Each row was made from one path, in order. Every step used is in the known rows, and no mark comes twice. Write each row's path.
Known rows:
s, g: [ -1   3   1   6 -12   2  -6   1  -7  11  -2  -1 -14  -6   5   6 -12 -12
   0 -14 -11  11   1  17  18  -4  -8 -16  -5   2   4   4   1 -12   5  -3]
r, e, w, j, s, x, t: [ -1 -17  13 -31   3  32   4  -1  11 -21  38  13   4  -3  -8  29  -6  12
   6   0  -9 -24  13   2 -18  -1 -16 -18   6  28 -10   0 -21 -11 -18   2]
g, e: [  7   5   3  14  12   3  12  20 -11   0   6  12 -11  11   9 -24   0  11
   0   7  -1 -10   9 -20   0  15  15  -5   7   4  -2   1   5   6   3  11]
t, r, e: [ -1 -12  -1   9 -14  15   5 -36   1 -19   6 -10  -1   6  -5  10   9   2
   8   6  -4 -19  24   2  -4 -19 -12   9  -4  17  -3   1  -1  -5  -5  16]
r, e, w, j, f: [-15 -11   9  -6  -7   8   5   1   7 -26  32  -8  -4   6 -14  33  -1  20
   8   0 -10 -32  14   5 -12  -2 -14  -4  12  13 -27   6  -6  -1 -16  -4]
r, s, t, x, j: [ 13   9  -8 -28   0  -1  12   4  11   0  11  22  10 -12   4 -26 -23  23
  -2  -5  15  -8  -6 -11   9   1  15   1 -29  11  11  18 -11 -17  -3 -38]
e, w, j, s: [ -8 -16  -5 -26   5  19  21  16  11  11   6  -2  -8   2   0  24  -7  13
   8  -1   3 -20  16  -3 -11   8   1 -18   6   5 -11  -9   0  -8  -8 -12]
s, t, r, e: [  8 -20  25   0 -12  25  -5 -43  -4 -15  15  -6  -5  -7 -15  -8   0  17
   8   4   2  -5  17   3  -1 -23  12   0 -18  13  -5  -5  -5  -6 -13   1]
x, t, g: [ 16  -7  12 -12  -3  14  -8   5   4  -6  19  -1  -2   2  -1   3  14  -6
 -16  10   2  32  -7   0 -14 -15 -21 -16 -22  16   6   1   0  -7 -10   3]
e, r, s, x, j, g, t: [  7  27  11 -41  -3  29  15   7  -4  -2  31  18  -9  -6  15  -2 -18   6
  -6 -26  -2  -9  17 -12  -2  -5  14  -3 -21  25  15  -4 -21 -25  40 -38]
j, s, r: [  6 -19  10 -10  12  20  16   4  -8  14  -4   1   0   1   9  -9 -31   7
  -3  -1 -13   9   5   3  -3  -9   0   9  -1   7  -3   4  -7 -32   1 -11]
e, g, t: [-10  22  21 -13  10  -3  -2  10   2  -2  16   7 -13 -17  -5  -3  11   7
   0 -26 -12   5  -2 -19 -13   3  23  -5 -18  -5   2 -12 -11 -17   6  10]
g, t, s: [ 11   2   5 -20  11   9  12   4  16 -20  -1  -7 -12   3   5  -8   0  -9
  -1  -4  14  -2   1  -8  -6  -5   5   0 -37   2   3 -15   3 -17  -3  -7]
s, r, e, w: [  4 -29  29   1   5  -2   9 -10  -1 -21  18 -12  -2  12   4  21 -23   9
  -9   4 -21   2   5  17 -17 -11  -5  18   0   5 -20  11  -6 -16  -9  -7]
e, w, j, g, t: [-12 -12   6 -26   0  17  19  12  17 -15   8 -11 -20   1   1  28   3  14
  12  -9  10 -19  21  -8 -21   1   8 -14  -4   4 -21 -18   7 -23   3 -10]
s, t, x, j: [ 33   3  25 -23   5   8  13  -2   4 -11  15  12   7  -2 -19 -38 -18  20
   2   6  17  13  -6  -9   4   0  19 -24 -26   0   6  -1  -3 -17  -8 -26]
x, j, f: [  2  20   6   8   8 -14  -4  24  -5  -1  29   5   3   8 -23 -29  -5   9
   6  -1   3  13  15 -13  22  -2 -16  -7  -4   0  -3   1 -11 -17  22 -25]
e, r, s: [ -5  19  -3 -20 -12  11  13  -1  -4  12  13   3 -10   4  15  11 -12   2
 -14 -11  -7 -16   3   3  -5   6   5   7 -14  14  12   3  -7  10  22 -28]
t, s, r, e, w: [ 14 -20  17  -7   3  -3  20   1  18 -18   3 -23 -12  16  12   3 -35   5
 -12  14 -12   5   0  11  -1  -7 -13  22 -14   8  -7  11  -8  -8 -11 -11]
g, t, x, j, s, r, e: [ 31   0  20 -38  27  17  34   9   4 -36  25  10   7   7  -8 -16 -13   3
   2  -6   8  -4   1 -12 -15  -9   7 -12 -39  14  -2  -7  -3 -51  -7 -17]
g, e, r, s, t, x, j: [ 24  23  14 -17  10  12  32  22 -10   2  28  21 -15  16  10 -37 -21  22
  -8   1   4 -17   9 -20   0  21  25 -11 -20  13  13   5  -4   4  15 -29]
r, s: [-11   8 -27  -8  -2  -6   4   5   8   7  -1  14   6 -10  18   1  -6   8
  -6 -10   1 -18  -1  -4   4   2   0  20  -6  13   6  20 -11  -5   2 -17]
r, s, j, g, e, w: [ -9   9 -23 -19 -10  11  12  26  17  11  11  23 -29  -4  30  -6 -22  22
   1 -12  15 -23   9 -13  -4   2  13  11  -2  23  -6  14  -3 -15  12 -12]
g, t, s, r, e: [ 18 -12  21 -21  18   8  13  -4  10 -35   8 -16 -13   7   6  -6 -12  -3
  -7  -2  -2  -2   1   4 -11 -14   4  18 -37   9  -7  -5  -3 -30  -9  -4]
w, e, r, s, j, g: [-10  12  11 -29 -12  21   9  -9  -7   9  24   0 -41  -2   8   1 -28  27
  -4 -15  -2 -13  -6   5  -9  -6  13   3  14  27  10  -5 -12  -4  24 -32]
g, e, w, j, x: [ -2  -4   2  -6  23  18  19  34   0  -6  10  17 -15  14  11  -4  -1  21
  10   8 -10 -21  27 -13  -7  23  10 -22  16   8  -9  -7   3  11  -4  -2]
r, s, j, g: [ -8  10 -31 -25 -13  11   1  10  16   8   5  17 -20 -15  25  -9 -20  17
   1 -18  12 -18  -2  -1   3  -8   8  22  -3  22   0  18  -8 -21  15 -13]
w, j: [  3  -5  -9 -23  10   4   1   5   3  -8  -2 -13  -8  -9  -2  -4   8  17
  10  -7  -3 -22   6  13   2   7   3   5   5   0  -5   1  -1  -7   1   4]
g, t, x, j: [ 26  15   9 -32  20   4  25  14   7 -30  15  11   4   6 -10 -18   5  -4
   2  -5  20   0   1 -16  -9   2  10 -21 -41   2   3 -13   4 -34  -1 -15]
g, t, r, s, j, f: [ -9  15 -11 -16  -6  20  -5 -13   2 -12  17   9 -21   6   2  -4   9   7
  10 -19  15 -19  36  -5  -6 -19   3   9 -38  17  -6  -1   7 -37   9 -12]
x, j: [ 15   6   2  -7  16 -14   3  18   3  -2  18   3   9   0 -10 -27   4   0
   4   0   9  10   0  -7  17  -2  -6  -5  -8  -1   7  -4 -13  -8  22  -9]
t, g, e, r: [ 30  -1  12  -6  -2  26  26  15 -16   4  15  -8 -22   8  24  -8  -1   9
 -16  10  -5   9   0 -12  -5  -7  18 -16 -11  17   5   3   3   7   7  -4]
w, e, g, t, x, j, f: [ -6  36  38 -15  13  -5   5   9  -6 -11  37   8 -21  -4 -28 -21 -11  33
   4 -19  -7  10   0 -26  -6   0  11 -21   2   6   6  -9 -20 -30   7 -25]
t, x, j: [ 29  19   0 -20  11  -8  26  19  12 -14   9   8  11  12  -8 -29 -13   4
   2   6  15   5  -5 -11   5   8  -5 -20 -19   1  11   4  -2 -18   0 -22]
s, x, t, r, e: [ 12   6  24 -12  -5  34 -26 -25  -3 -17  32  21   7   2  -8   0   1   1
   1  -3  -8   5  27  -1  -7 -16 -23 -11  -5  26  13   2 -20 -19   1   6]

Write each row's path:
[ -3   6  30 -13  -2  15   7 -18 -18   4  21 -12 -25   6  -7   6 -13  17
  -6  -2 -10   0  -3   7 -10   1   4 -11  18  12  10 -14  -8  10  13 -23] : w, e, r
[  6  -8  20 -17   2  19  21   5  14 -25  -7 -16 -23   0  15 -10 -21   4
   1  -7   6   7  10 -14 -12 -16   7  12 -23  10 -11 -13   5 -48  13 -10] : j, g, t, s, r
[  6   5  10 -20  -3  26  27   5  13 -28  -3   3 -11  -1   3  -1 -10   4
   6  -9  13  -6   4 -25 -22  -7  14 -11 -20  12 -10 -14  11 -45  -1 -10] : j, g, t, x
[  2   9  18   4  -7  30  26  16  -9   0   7   0 -28  12  14 -11 -16  14
  -2  -2  -6 -11  15 -24 -13   8  16  -5   9  13  -5 -13   8  -9  26  -3] : j, g, e, r
[ 33   0   9 -29  18   9  39  16   8 -15  14   9  17   9  -7 -27 -34  11
   0   6   1   1  -5 -10  -1   0  -7 -10 -14  15   4   9 -11 -35  -8 -21] : t, x, j, s, r, e
[ -2  -6  -7  -6  -7  26  11   8  -7  31  -2  10  -7 -10   7   2 -26  -9
   3 -12  -9   4   3   2  12  -5  -6 -20  -2  11   7   0  -4 -23   0  -8] : j, s, g
[ -6   7 -25  13 -16   7   6 -12  -4  15  -7   4 -19   4  19  -7  -3   5
   4  -8  -6 -18  38  -3  11  -8  -5   6 -12  18  12  16   2 -14  12  -6] : t, r, s, g, e
[ 10   4  11 -12   8   9  14   6   7 -17  12  -3  -7   0  -8 -25   8   0
  12  -8  17   7  24 -22   4 -16   2  -7 -22  11  -2 -21  -4 -41  30  -7] : x, j, g, t, r
[  1  31  20 -24   9   2  12  15   7 -11  12  13 -10 -11  -7  -8   1  10
   0 -23  -7   1  -5 -24 -19   9  22 -14 -23  -2   6  -7  -6 -26  -2   0] : e, g, t, x
[  2 -12  31  -2 -12  22  -8 -37  -4 -10  18  -3 -10 -16 -17 -12  -1  25
   7  -4  -7  -2  14  -3  -4 -18  18  -1 -15  11  -3  -4 -11  -7  -9   8] : s, t, r, e, g
[  4  18 -15 -25   1   8   0  13   7   4  18  31  10 -20  18 -21 -23  14
   2 -20   3  -6  12 -16  17  -8   4   9   0  23  15  18 -29 -30  28 -28] : r, s, x, j, g
[-14  10 -23   5  -9  -5  12  22   1  21   6  21 -18  -2  25   7 -20   5
  -6 -14  -7 -16  12  -6  10  12   2  -4  -5  14   5  20  -2  -5   4 -19] : r, s, g, e, w
[ -9   4 -27   1 -16   4   6 -23   7   8 -11   0  -3   2  14  -1   3   5
   4  -4   3 -19  30  -4   3 -14  -6  20 -13  15   9  11  -1 -11   8  -8] : t, r, s
[  4 -26  13 -11  10  24  19  -4  -8   0  10   1   3  -2   5   0 -32   9
  -2   1 -18  -4   0   3  -8 -14  -2  14   4  17  -7   6 -13 -31  -9  -4] : j, s, r, e
[  8   3  11   2  11   0  25  37   7   0  19   8 -12   9   0 -26  -9  12
   7   3  12   7  13 -34   5   5   5 -14   5   5  -4 -11  -6 -18  27  -9] : x, j, g, e, w
[  6   1  11 -23  -1  48  -6  -8  -5  15  16  29   8  -3  -3  -7 -16   0
   5  -4  -3   5  29 -11  -5 -15 -14 -21  -5  26  19  -6 -17 -30   3  -6] : j, s, x, t, r
[ -4  12 -32 -32   8  18  -5  15  14   7   4  34  -9 -12  26  -9 -15  13
   4 -13  -2 -14   1   8   8  -2   5   9  -4  26  10  16 -17  -4   5 -18] : r, s, j, x
[  4  14  30 -15  -6  27 -27 -19  -5 -10  35  24   3  -7 -11  -3  -1   8
   1 -10 -18   8  25  -6 -10 -13 -18 -13  -4  24  15   2 -28 -19   6  13] : s, x, t, r, e, g
[  9  35  21 -26  17  -5  16  22   8 -11  20  15  -4  -9 -13 -21   3  10
   1 -24  -2   6  -6 -28 -11   8  19 -17 -27  -3  10 -10 -11 -28   6  -4] : e, g, t, x, j
[ -3  -7  -7 -22   1  16   9   5   7 -12  -8 -16 -17 -14   4  -6   1  24
  14 -10  -2 -22  12   1   0   0   5   7  12   6 -11  -5   2 -26  13   3] : w, j, g
[  9 -12 -10 -21 -10  10   3  -5   4   8   7   8  -1 -24  20  -8 -11  20
  -9  -5   6   1  -8  -2   5 -19  22   8 -25  21   6  20 -12 -11  -8 -27] : r, s, t, g
[ 14   9  -2   8  -2   3  14  20   9  10 -10  -7 -27   7  17 -23 -27  -7
  -6   3  -3   5   3  -3  22   5  -8  -8 -10   6  14   8   2  -2   3  -5] : t, s, g, e
[ 14   7   8   1  15   0  21  31   1  -5  15   8  -9   3   1 -42  -6  12
   7   1   9   5  10 -30  12   4   7  -5   5   9   0  -7  -8 -21  31  -2] : x, j, g, e
[ -6  16   9 -28  -7  14   3 -11 -12  11  28   2 -34  -1   6   1 -21  25
  -7 -12  -3 -11  -8  11  -7  -2  10   3   9  23  15  -1 -15   7  19 -31] : w, e, r, s, j
[ 11   4  -1 -28  28  29  -4  28   6 -10  -2  10 -17   1   7 -20  -4  11
   8  -1 -21  -3  20  11  10  11 -20 -22   0  18   9  -5  -8  -8  -1  -3] : w, j, x, t, s, g, e
[ -9  13 -27   4  -6  -5   6  18  -3  18   3  20 -16  -7  25  -7 -15   5
  -5 -16  -9 -15   8  -3  16   8   3   4  -5  14  11  24  -5  -9   8 -13] : r, s, g, e
[  1  -9  33   1   9  -5   1  -6  -6 -15  18  -9  -6  -5   2  -2 -20  19
  -9  -9 -36   7  -5   9 -10  -8   5  25   3   5 -10  16 -18 -20   2  10] : s, r, e, g
[ 24   4  23 -25  -2  30 -21  -1  -3  -7  29  20   3 -10   6  -3  -2   1
  -9  -3  -5  29   9  -2  -5 -18 -12 -25 -11  25  17   7 -20 -20  -1  -6] : s, x, t, g
